Each row was made from one small tree. Brackets hold a mark, then the marks that hang from it, in alphabetical order. Every link used is in the known rows. Write each row's tree.
In the rows, zero is written as 128.
Known rows:
(nelegad (taneg (puvudiv sipib))): [139  98 103 101  88 104 101 216 138 152 108 115 114 123 143 129 133 147
 111 115 156]
(miduli (zudegi (taneg (nelegad kazu) (puvudiv sipib)))): [151 111 127  60  94 114 139 228 152 152  80 124 106 147 159 160  40 113
 100 113 157]
(nelegad kazu moziv taneg): [120 147 148 132  94 108 102 120 105 149 118 109 124 123 168 147 119 155
 120 120 176]
(miduli (puvudiv taneg) zudegi): [169  94 127 126 119 112 130 193 145 115  92 108 101 161 160 157  63  86
 137 113 152]
(sipib (nelegad kazu moziv) (puvudiv miduli taneg)): [169 123 165 110  53  94 111 100 144 164 114  94 105 124 143 145  80 112
 104 106 152]
(zudegi miduli (taneg nelegad puvudiv)): [168  91 137  68  82 105 158 179 177 161  87 139 102 140 162 132  85  97
 111 134 132]
(sipib (nelegad taneg)): [133  97 132 140  93 106 106 132 135 148 120 100 108 107 155 150 156 145
  98 127 153]
(moziv (nelegad (taneg puvudiv))): [121 125 114 121  88  94 125 168 135 149  95 113 119 121 164 147 145 136
  87 116 160]
(moziv nelegad): [120 130 142 144 101 113 124 128 135 142  95 107 103 117 146 157 143 101
 109 124 164]
(zudegi miduli (taneg nelegad)): [161  96 150 100  85 108 143 158 174 161  87 133  96 124 159 146  97  89
 125 141 134]
(taneg (nelegad kazu moziv) (puvudiv miduli sipib)): [168 143 144  64  68  98 104 166 143 175 100 123 117 136 163 144  70 139
  95 120 164]
(taneg (nelegad moziv) puvudiv): [171 129 139 101  71  99  99 137 138 166 113 126 114 148 158 126 105 152
 105 133 164]
(taneg (puvudiv sipib)): [146  98 115  96  99 119 112 196 146 146 103 114 105 135 130 129 119 123
 116 114 157]
(puvudiv miduli (sipib nelegad) taneg): [174  81 140 111  72 108 105 167 156 150 100  96  94 116 140 149 119  89
 104 116 140]
(nelegad taneg): [128 109 127 142  92 107 103 155 137 144 114 111 109 112 152 140 153 134
 123 127 154]
(taneg (nelegad kazu) (puvudiv (miduli zudegi))): [166 126 138  69  85  98 146 160 164 154 100 124 113 138 177 154  60 103
  85 120 153]
(nelegad kazu moziv (sipib (puvudiv (miduli zudegi))) taneg): [161 158 139 113  54 104  96 119 146 165 137 109 129 134 177 154  52 156
  97  92 158]
(miduli (puvudiv taneg)): [156  96 135 130 112 109 122 178 141 120  93 101  96 150 140 141  95  96
 138 119 148]
(zudegi (miduli puvudiv) (taneg (nelegad kazu sipib))): [161 123 152  80 117 119 154 157 156 150  88 117 108 152 171 155  26 121
 109 113 138]
(kazu (nelegad moziv sipib (taneg puvudiv))): [151 121 137 124  73 101 101 126 119 153 141  94 143 143 182 124 127 204
  96 100 174]
(kazu (nelegad sipib)): [141 106 155 145  93 121 118 117 133 145 130  81 118 127 151 134 139 146
 114 105 161]
(puvudiv miduli): [148 109 142 122  81 114 123 130 162 139 110 110 100 121 152 145 135  91
 117 134 144]
(zudegi miduli): [150 101 146 122 110 122 143 131 155 149 108 122 104 119 154 139 124  84
 136 128 148]

Write each row's tree:
[164  91 122  83  81 113 120 170 163 151 106 107 103 123 145 146 117 118
  84 118 146] -> (taneg (puvudiv miduli (sipib nelegad)))
[164 143 155  77  69 108 111 176 154 155  89 126 110 140 180 180  34 104
 110 125 159] -> (puvudiv (miduli (zudegi (taneg (nelegad kazu moziv)))) sipib)
[165  91 137 102  59 107 141 146 196 140 104 110  92 127 151 174  80  83
  99 122 130] -> (sipib nelegad (puvudiv (miduli (zudegi taneg))))
[166 124 147  48  85 110 137 183 147 174  82 136 114 144 168 143  40 124
 114 120 156] -> (zudegi miduli (taneg (nelegad kazu moziv) (puvudiv sipib)))
[170 131 144 141  44  88  98 126 159 168 146  99 135 124 185 153  90 167
 104  95 159] -> (kazu (nelegad moziv (sipib (puvudiv (miduli zudegi))) taneg))
[170  88 139 115 122 107 148 173 153 131  91 115 101 143 156 139  78  76
 147 117 140] -> (zudegi (miduli (puvudiv taneg)))
[179 134 146 100 111 101  97 203 121 152  86 116 111 158 168 167   8 120
 131 109 174] -> (miduli (puvudiv sipib (taneg (nelegad kazu moziv))) zudegi)
[177 141 161 108  41 103  97 108 140 165 123  93 113 147 143 126  57 129
 111  91 150] -> (nelegad kazu moziv (sipib (puvudiv miduli taneg)))
[142 129 150 153  76 106  90 108 115 155 144  91 136 127 180 137 140 191
 111 106 174] -> (kazu (nelegad moziv sipib taneg))
[162 123 114  90  60  96  89 181 145 156 117 123 124 129 170 138 114 150
 105 121 160] -> (nelegad moziv (taneg (puvudiv miduli sipib)))
[157  97 134 105 136 117 131 201 126 129  86  94 102 143 153 177  35 100
 114  99 164] -> (miduli (puvudiv (sipib (nelegad kazu)) taneg) zudegi)
[170  90 136 111  70 106 100 189 156 144  98 104  96 125 136 140 115  78
 126 115 141] -> (puvudiv miduli sipib taneg)
[155 119 146  55  69 118 130 151 140 140  95 107 111 145 167 162  70 131
  84 115 158] -> (zudegi (taneg (puvudiv miduli (sipib (nelegad kazu moziv)))))
[176 107 149  97  77 117 130 144 169 166 101 120 106 139 161 137  79 113
 109 122 129] -> (zudegi miduli (taneg (nelegad sipib)))
[184 108 146 127  66 104  90 153 140 170 112 100 107 144 142 118 100 131
 107 113 142] -> (puvudiv (taneg (nelegad sipib)))
[178 118 155  96  83 112 106 146 128 147 103 102 112 137 176 172  52 100
 102 105 167] -> (puvudiv (miduli zudegi) (sipib (nelegad kazu moziv)) taneg)
[173 121 154  97 100 105 133 155 163 149  88 138 105 154 180 161  53 112
 137 140 148] -> (zudegi (miduli puvudiv) (taneg (nelegad moziv)))
[167 124 155 114  78 109 106 142 126 171 107  96 108 142 144 124  77 134
 101 102 150] -> (puvudiv (taneg (nelegad kazu sipib)))
[144 144 126 135  46  87  98 134 166 172 118 101 117 106 152 150 121 141
  81  99 140] -> (moziv (nelegad (sipib (puvudiv miduli)) taneg))
[190 148 169 102  51 101  91 110 129 172 115 104 117 150 172 133  60 136
  97 108 153] -> (puvudiv miduli (taneg (nelegad kazu moziv sipib)))
[169 101 112  80  88 115 126 205 170 140 104 123 110 141 159 153  85  91
 105 114 150] -> (taneg (puvudiv (miduli zudegi) sipib))
